Known rows, with every way that one mark hangs from another
lagi{bokava setos{puluf}}: [  3  22  41 -30 -45  47  -7   0  50  27  46  44 -24 -60  17 -32 -39 -18
  -9 -26  -9   8 -19 -11  -4  11 -23 -40   2 -41  37 -25 -25   2 -46   6
  -6   0  72  22  50 -18 -35  30   8 -39  19  19 -42 -28 -25 -11 -25  -6
   4  -8  -9   3  53  39 -51  -8  -6  57 -12]
lagi{setos}: [  9  19   1 -26 -60  13   5  17  14   2  18  24 -16 -59  21   2 -22 -19
  18   0  -8  18 -27   6   8 -20   1 -39 -25 -17  24 -11 -13  23 -32 -17
   0  -2  27  13  24 -17 -46   1 -10 -14  37  13 -24   6  14 -13 -33  44
  17 -31  -2  20  30  24 -12 -26  19  50  12]
kifel{vesi}: [  9   8 -12 -32 -36 -17  14  17 -11 -20   2  26  22 -32   1 -14  12  -7
 -23  38   7  11 -44   7   1 -28 -13 -46 -25   9  -3 -16   6  12  12 -25
  -8  14 -11 -23  -5  -4 -36  14  18   6  -2  32  -9  23   2  11 -19  31
   2 -18  17  -7  15  -1   7  -8  17  28   8]
kifel{setos{lagi{bokava} puluf} vesi{famege}}: [ 15   8  24  35  19  13 -13  12  25   9  -1   1   8  14   2 -30  15   3
 -34 -26 -22 -13  -3  -8  21  21 -39  11  40  -8 -25  30 -12  -1  12  13
  10   8  13  -8 -10   7  27  22  18  -9 -32   1   4  -2 -46   9   1 -59
  -3  19  -7 -42   2  16 -23  44   1 -27 -24]
lagi{bokava setos}: [ -1  17  27 -34 -47  21 -12   3  46  17  42  41 -12 -68   8 -17 -27  -7
  20 -28   2  10 -17 -18   0   6 -15 -34  -1 -23  22 -31 -31  14 -66 -12
  -1  -1  53   3  46 -43 -42  23   0 -35  16   9 -39  -5  -3  -1 -31  45
   8  -7  -3  18  58  39 -27  -2   7  72 -15]
kifel{setos{puluf}}: [ -9  21 -13  -6 -35   0  15 -19  10   0  20  16 -13   6  12 -13 -19 -20
 -24  18 -11  14   1   9  12 -18  -3  -6   9  -5  18  26 -22  10   7  13
  24  -7  15   0   7   4  14  19   5   2  31  29 -18  -9  -8 -34   9   2
 -25  -5   3 -25  -2  14  30 -23  39  -3  -1]
lerov{vesi{kifel{setos}}}: [-14  22  -6 -53 -40 -39  32   2 -13 -37  15  27 -24  25  41   6 -32  23
  -7 -19  14  20  -3  -1   0 -31  28 -37  12  10  -4 -15   4  10 -12   0
   8  22  41   1 -24 -17   1  26 -11 -40  10   7 -15   9  19  34  30  57
 -35 -17  42  42 -10 -15  45 -27 -20   2  14]
famege{kotu}: [ -5  -9 -14 -29 -26   0  23 -29  -8  -3  -1  -6  -3 -28   0  25  -3 -17
  30  44  21  14  -1   7 -26  -2  26 -16 -41   8  23 -19   1  12 -15 -16
 -18 -22 -25  -8   0  -5 -28  -1  -2   7  35   0  19   6  23 -26 -11  43
 -11  -5 -15  26  -1  -5  11 -32  25  42  43]
famege{kotu{zuluf}}: [-23 -28 -20 -27 -26  -4   8 -31 -39   2  20 -20  11 -29   0  24   9  -9
  39  59  19   5   5  19 -36   8  17  -9 -71   5  32 -42  -3   1  -5 -19
  -8 -28 -21  16  22   3 -23 -34 -20  16  37 -15  23 -15  39 -35   6  41
  -1  -6 -10  22  -3   3  14 -40  15  19  21]
vesi{kifel}: [  1   2 -13 -58 -12  -8   8   8 -10  -6   1  27 -10  -7   9   1 -60  21
  13  13   4  32  -4  16 -13 -35  41 -11 -18 -34  33 -25   4 -16 -23  -7
 -23  29  -7   8  24   0 -37  19 -10   4  -5  18 -22  -1  29  18  -5  48
  11 -47  42  46  13 -28  39 -45  -9  12  15]
pafu{setos}: [-42  14  -6 -44 -39  14  10   9  -2 -14  19  19 -27 -14  12  -4 -31  -2
   1   4 -24  12 -34  -9 -21 -23  36 -71 -26 -10   0 -24  11   9 -20  -1
  20  26  -8  10  -1   1 -57  -5  26   8  22  23 -12   9  33  -4   2  24
  -2  -4  30  23 -33  -6   8 -62   0  52 -13]
kifel{vesi{famege}}: [ 17  -9 -25 -12 -29 -18   3  36  -9 -23   0  23  10 -13  -5  -3  10 -11
 -24  12   8 -12 -38 -12  -4 -42  -5 -32 -20  10  -3 -26  14   1   2 -20
 -19  31 -22 -14  -6   0 -33 -11  13   8  -4  16   6  24  10  19 -26  18
  -5 -21  12  -3  12 -16 -19   2 -22  19   4]
pafu{setos{lagi puluf}}: [-34  15  21 -18 -11  56  10   1  16   9   9   6 -37  -2  30 -23 -41   0
 -10  -8 -48   9 -19   8 -23  22  21 -55 -10 -51  -1   7  -3   5  -2  21
  14  25   1  35 -11  28 -41  17  36   2  -4  17 -15 -38  14   1   6 -48
  -1  -5  23   3 -49   4 -16 -47   4   6 -23]
vesi{famege}: [ 13 -19 -37 -25 -47 -10   2  23  -1  -1   8  29 -17  -1  -2  14 -28 -11
   7 -12   1 -12 -16 -25 -19 -45  24 -14 -24 -17  25 -19  -2  -3 -28 -11
 -23  43 -24  -5  10  -5 -33 -11   8  27  13   8  -1   5  44   5 -30  29
 -26 -42   6  12   6 -12 -15 -21 -26  32  -4]
vesi{famege{kotu{zuluf{bokava}}} kifel{setos}}: [ -3 -29 -14   3  45 -17 -23   2 -37   8 -14 -20  -4  39 -22  44 -15  13
  39 -13  42  -9  43  -4 -15 -23  48  56  -6  14  35 -21  37 -34  -6  12
 -12  -6 -15  11  19  -1  21 -53 -48  18   4 -30   3 -20  33  -6  16  26
  22  -6  -2  45   0 -33  16 -11 -49 -34  13]
pafu{setos{lagi{bokava} puluf}}: [-36  18  39 -26  -8  65  -2  -9  32  14  22  16 -28 -11  27 -32 -51  11
 -11 -27 -47   8 -15  -3 -26  43   8 -52   5 -51  -8  -9 -14   5 -15  18
  10  24  15  28   8  18 -41  36  46 -11 -10  17 -29 -36   2   7  11 -53
  -4   8  20  -1 -35  14 -26 -29  -7  26 -39]
lerov{vesi{famege{kotu{zuluf{bokava}}}}}: [-20 -25 -20 -29 -62 -31  18   0 -39 -19  21  -2 -14  13  32  39   1 -13
  21 -20  42 -37   5 -33 -30 -20  15 -36 -19  31  20 -45  27  -9 -12 -13
 -18  10  17  -5 -24 -23 -15 -26  -6 -20  32 -16   3 -21  51  10  13  39
 -49 -11   2  37 -14 -14 -15 -16 -53  18  13]

Rows
[  8  -8 -23  28   9 -28  -7   9 -25 -11  -6 -28  21   7 -27  15  58 -13
  -7  27  11 -21   2  -2  10 -15  -5  11 -18  52 -17  -1  18   8  29  -4
  12 -18 -15 -10 -12   3  22 -48 -18  13  19 -14  29  29  -1 -16   7  14
  10  26 -16 -15  -4  -5   9  21   2 -15  11] -> kifel{setos vesi{famege{kotu{zuluf}}}}
[ 13   9  20  43  45  14  -3  -9  25  11 -16 -14   6   8 -14 -13  32  -2
 -20 -14  -9 -18  15  -2   6  38 -32  25  33  10 -26  25 -10   0  15  13
   4 -18   7  -4 -14  10  37  16  15  -5 -23  -9  18  -1 -41   0   1 -63
  -1  37 -27 -34  -1  13 -38  53  -3 -19  -7] -> kifel{setos{lagi{bokava} puluf} vesi{famege{kotu}}}
[ -6   8  12 -29  26  -3   1 -14  11  13  -6   9  -4  12   5  -8 -42  43
  20 -19  -9  39  18  14   2   6  18  30  27 -34   3   7 -17  -8 -26   2
  -2   7   4   2  20 -13  11  32  -6  -3 -32  -1 -24   0  -3  17   6  20
   6 -15  25  28  11  -1  44  -7   7 -16 -11] -> vesi{kifel{setos{lagi{bokava}}}}
[ 13   1  -9  33  12 -20  -7  22  -2 -18 -23  -5  20  13  -5  -1  27   4
 -10 -12 -14  -6  -6  -1  29   2 -21   8  21  17 -43  36  -6  13  19 -11
   6   8 -21 -23 -30  -1  20  -2   9  13 -27  -2  15  31  -7  18  -9  -8
   6  -3  -3 -25 -12   0   7  33  13 -18  -9] -> kifel{setos{lagi} vesi{famege}}
[ 22  -3   3   7  36  12  -7  21   9  16 -21   5 -32  41   5   1 -54  24
   4 -41 -20   3  21   2   6 -17  30  36  18 -42  18  25   8 -18 -10  30
 -14  33   0  25  16  26  12   4 -13  15 -25 -16  -2 -14  11  23  10 -33
  -1 -28  23  19 -13 -21   0  -9 -35 -50  -8] -> vesi{famege kifel{setos{lagi puluf}}}
[-27 -38 -19 -21 -25  -4   1 -37 -44   8  20 -25  20 -13  -5  34   8 -20
  43  42  49   5  15  12 -31   5  21   7 -47  21  38 -44   6 -18   2 -19
 -13 -34 -19 -13  18 -15 -18 -32 -25  20  34  -6  -3 -36  40 -43   4  35
   5  -7 -15  27   7  -1  16 -34  14  23  24] -> famege{kotu{zuluf{bokava}}}
[  5 -17  -8  47  36 -17  -5   0 -16  -2 -21 -45  24   8 -16  16  53   5
  10  15  -3 -15  20  10  10  24 -19  24 -10  24 -34  21   5  15  31 -10
   8 -22 -26  -4 -21   9  22 -33 -13  18  -9 -27  40  21  -5   2   2 -13
  12  18 -18 -16 -12   9   6  30   9 -37   1] -> kifel{setos{lagi} vesi{famege{kotu{zuluf}}}}
[  8   5  11  25  20  -4 -12   6  16  -3  -8   3  17   6 -16 -10  29  14
  -8 -32 -11  -6  -8 -11  22  12 -35  15  40   7 -46  22 -12  10  -3  -6
   5   6  -6 -25 -13 -16  20  15  18  -8 -33   0   6  28 -29  20 -10 -13
  -4  12 -11 -24   9  13  -5  48   0  -8 -26] -> kifel{setos{lagi{bokava}} vesi{famege}}
[  5  30  -2   8 -15  -8   9   1   2 -17   4  12  10   4   5 -32  18 -17
 -60  42  -4  10 -21  13  30 -10 -28 -19  11  14  -8  27  -6  10  33   7
  22 -10  15 -13 -13  11  20  15  17  -6   6  30 -12  18 -41 -16   4 -15
   0   9  10 -46   3   5  21   1  39  -9   4] -> kifel{setos{puluf} vesi}
[ -7  -2  31 -25 -25  51   4 -23  39  26  24  18 -12 -20  30 -32 -46   6
  -7 -15 -28  15  -4  10 -20  40 -18 -14  12 -73  17   0 -47  -2 -22   3
 -19  12  16  12  23  10 -25  56  43  -1 -24  17 -22 -47 -16  -1  -9 -52
 -22 -21  -4 -14  11  16 -22  -6  19  11 -28] -> setos{lagi{bokava} puluf}
[ 18  11  10  54  39   8   5   2  10   2 -28 -24   3  17  -1   0  34 -11
 -22   5  -7 -19   9   3  19  23 -19  22  16   7 -25  42  -3  12  35  15
   5 -12 -12   1 -28  25  32  -5   4   2 -13 -13  24   6 -26  -5   1 -60
   6  20 -21 -35 -14   5 -22  34   9 -36  10] -> kifel{setos{lagi puluf} vesi{famege{kotu}}}
[  5  12  12 -14  26  19   7  -6   8  12 -11   7 -20  22  19 -11 -45  26
  -1  -4 -13  30  20  34   9   3  24  19  19 -44  18  24 -10  -5   2  16
  -1   6  14  20  15  18   9  28 -10   0 -20   5 -20 -19   2   7  16 -15
   9 -27  32  17  -9 -15  41 -25  12 -38   1] -> vesi{kifel{setos{lagi puluf}}}
[  7 -11  -3  39  18  -4 -19  -3 -22   0  -8 -23  16  25 -16   1  41 -31
 -22  16  30 -26  15  -2  14  -5 -15  19   5  39   1   5  27 -13  41  17
   8 -25   0  -9 -10   6  36 -34 -11   0  13   0  -4 -14 -23 -27  15 -34
   9  26 -21 -32   1  -5 -10  19 -10 -27   6] -> kifel{setos{puluf} vesi{famege{kotu{zuluf{bokava}}}}}
[ -1 -25   9  15  61   1 -23  -9  -9  22  -8 -28  -3  27 -18  27 -15  41
  47 -22   3 -13  46   0 -26  21  33  63  -8 -16  13 -17   5 -18 -22   7
 -16  -2 -10  29  26   5  22 -32 -39  15 -18 -46  24 -15  25  10  18   0
  17   4  -2  40  -6 -16   8  10 -44 -44  -7] -> vesi{famege{kotu{zuluf}} kifel{setos{lagi{bokava}}}}
[  2 -13 -15  27  20 -35 -17   0 -30  -7 -11 -23  27  18 -25  17  53 -16
  -2  15  38 -26   6  -8  14 -16  -4  25   1  61 -13  -6  25 -10  28  -5
  11 -24 -20 -27 -16 -11  29 -39 -19   6   8  -7   6  16  -3 -13   9  10
  12  23 -18 -14   0  -3   8  24  -4 -13  10] -> kifel{setos vesi{famege{kotu{zuluf{bokava}}}}}
[  5 -11  11  10  63   1 -12  -5  13  20 -27 -13 -15  23 -19  23 -24  38
  42 -42   8  -4  38 -12 -17  10  41  57  16 -18  10   1   7 -13 -31  15
 -18  13 -12  12  10  -4  19  -3 -22   8 -21 -37  18   6  12  18   3   3
  13   3  -6  45  -6 -21  -1  14 -41 -20  10] -> vesi{famege{kotu} kifel{setos{lagi{bokava}}}}
[ -4 -23  -8  47  39 -13 -17  -2 -24  -1 -24 -42  36  19 -19  22  53  -3
  18   4  17 -14  24   3  20  14 -20  35  12  30 -29  16  15  -4  36 -10
   5 -30 -26 -21 -31  -6  37 -33 -16   5 -17 -21  18   4  -9  -1   3 -16
  15  19 -26 -14  -9   0   6  37   8 -29   0] -> kifel{setos{lagi} vesi{famege{kotu{zuluf{bokava}}}}}
[  2  21  23  17  13  17  -2 -14  27   7   3   4  19  -2   8 -41  14   3
 -35   9 -16  15  -9  14  23  38 -50   3  42  -8 -35  33 -28   5  21   4
  21 -16  22  -8  -6   6  25  45  31 -19 -29  16 -13  -4 -53   3   5 -45
  -5  25  -4 -47  10  23   9  36  36 -18 -17] -> kifel{setos{lagi{bokava} puluf} vesi}
[ 18  15  -8  34  17  -6   2   4   3  -9 -14  -7  -2  14 -15  -4  38 -27
 -39  17   7 -21  -5  -6  15 -13 -12   6   8  31  -6  23  15   4  32  18
  11 -12  -5  -5 -21  15  27  -9  -2   0  12   0  17  16 -25 -17   2 -34
  -2  30 -11 -34  -8  -1 -21  22   1 -12  20] -> kifel{setos{puluf} vesi{famege{kotu}}}
[ 16   1 -14  29  15 -31  -2  10  -9 -15 -22 -10  13   6 -20  14  47 -15
 -12  15  12 -18  -1 -12  20 -22  -4   8   4  56 -22  14  22  17  18  -4
   9  -9 -19 -18 -22  -3  20 -18  -9   3  17   2  25  41  -8  -3  -7  17
   7  24 -14 -13  -3   1   8  23   8   3  19] -> kifel{setos vesi{famege{kotu}}}
[  7  -2  13  30  38  -3  -6  -5  15   1 -24 -20  19   5 -23   2  45  13
   3 -23   5  -8   9 -14  14  32 -24  34  32  23 -41  16  -4  11   3  -8
   5 -21  -9 -21 -27 -12  29  10   9  -4 -22 -21  24  26 -28  12  -9 -14
   4  34 -27 -17   4  15 -11  56   6  -5   1] -> kifel{setos{lagi{bokava}} vesi{famege{kotu}}}
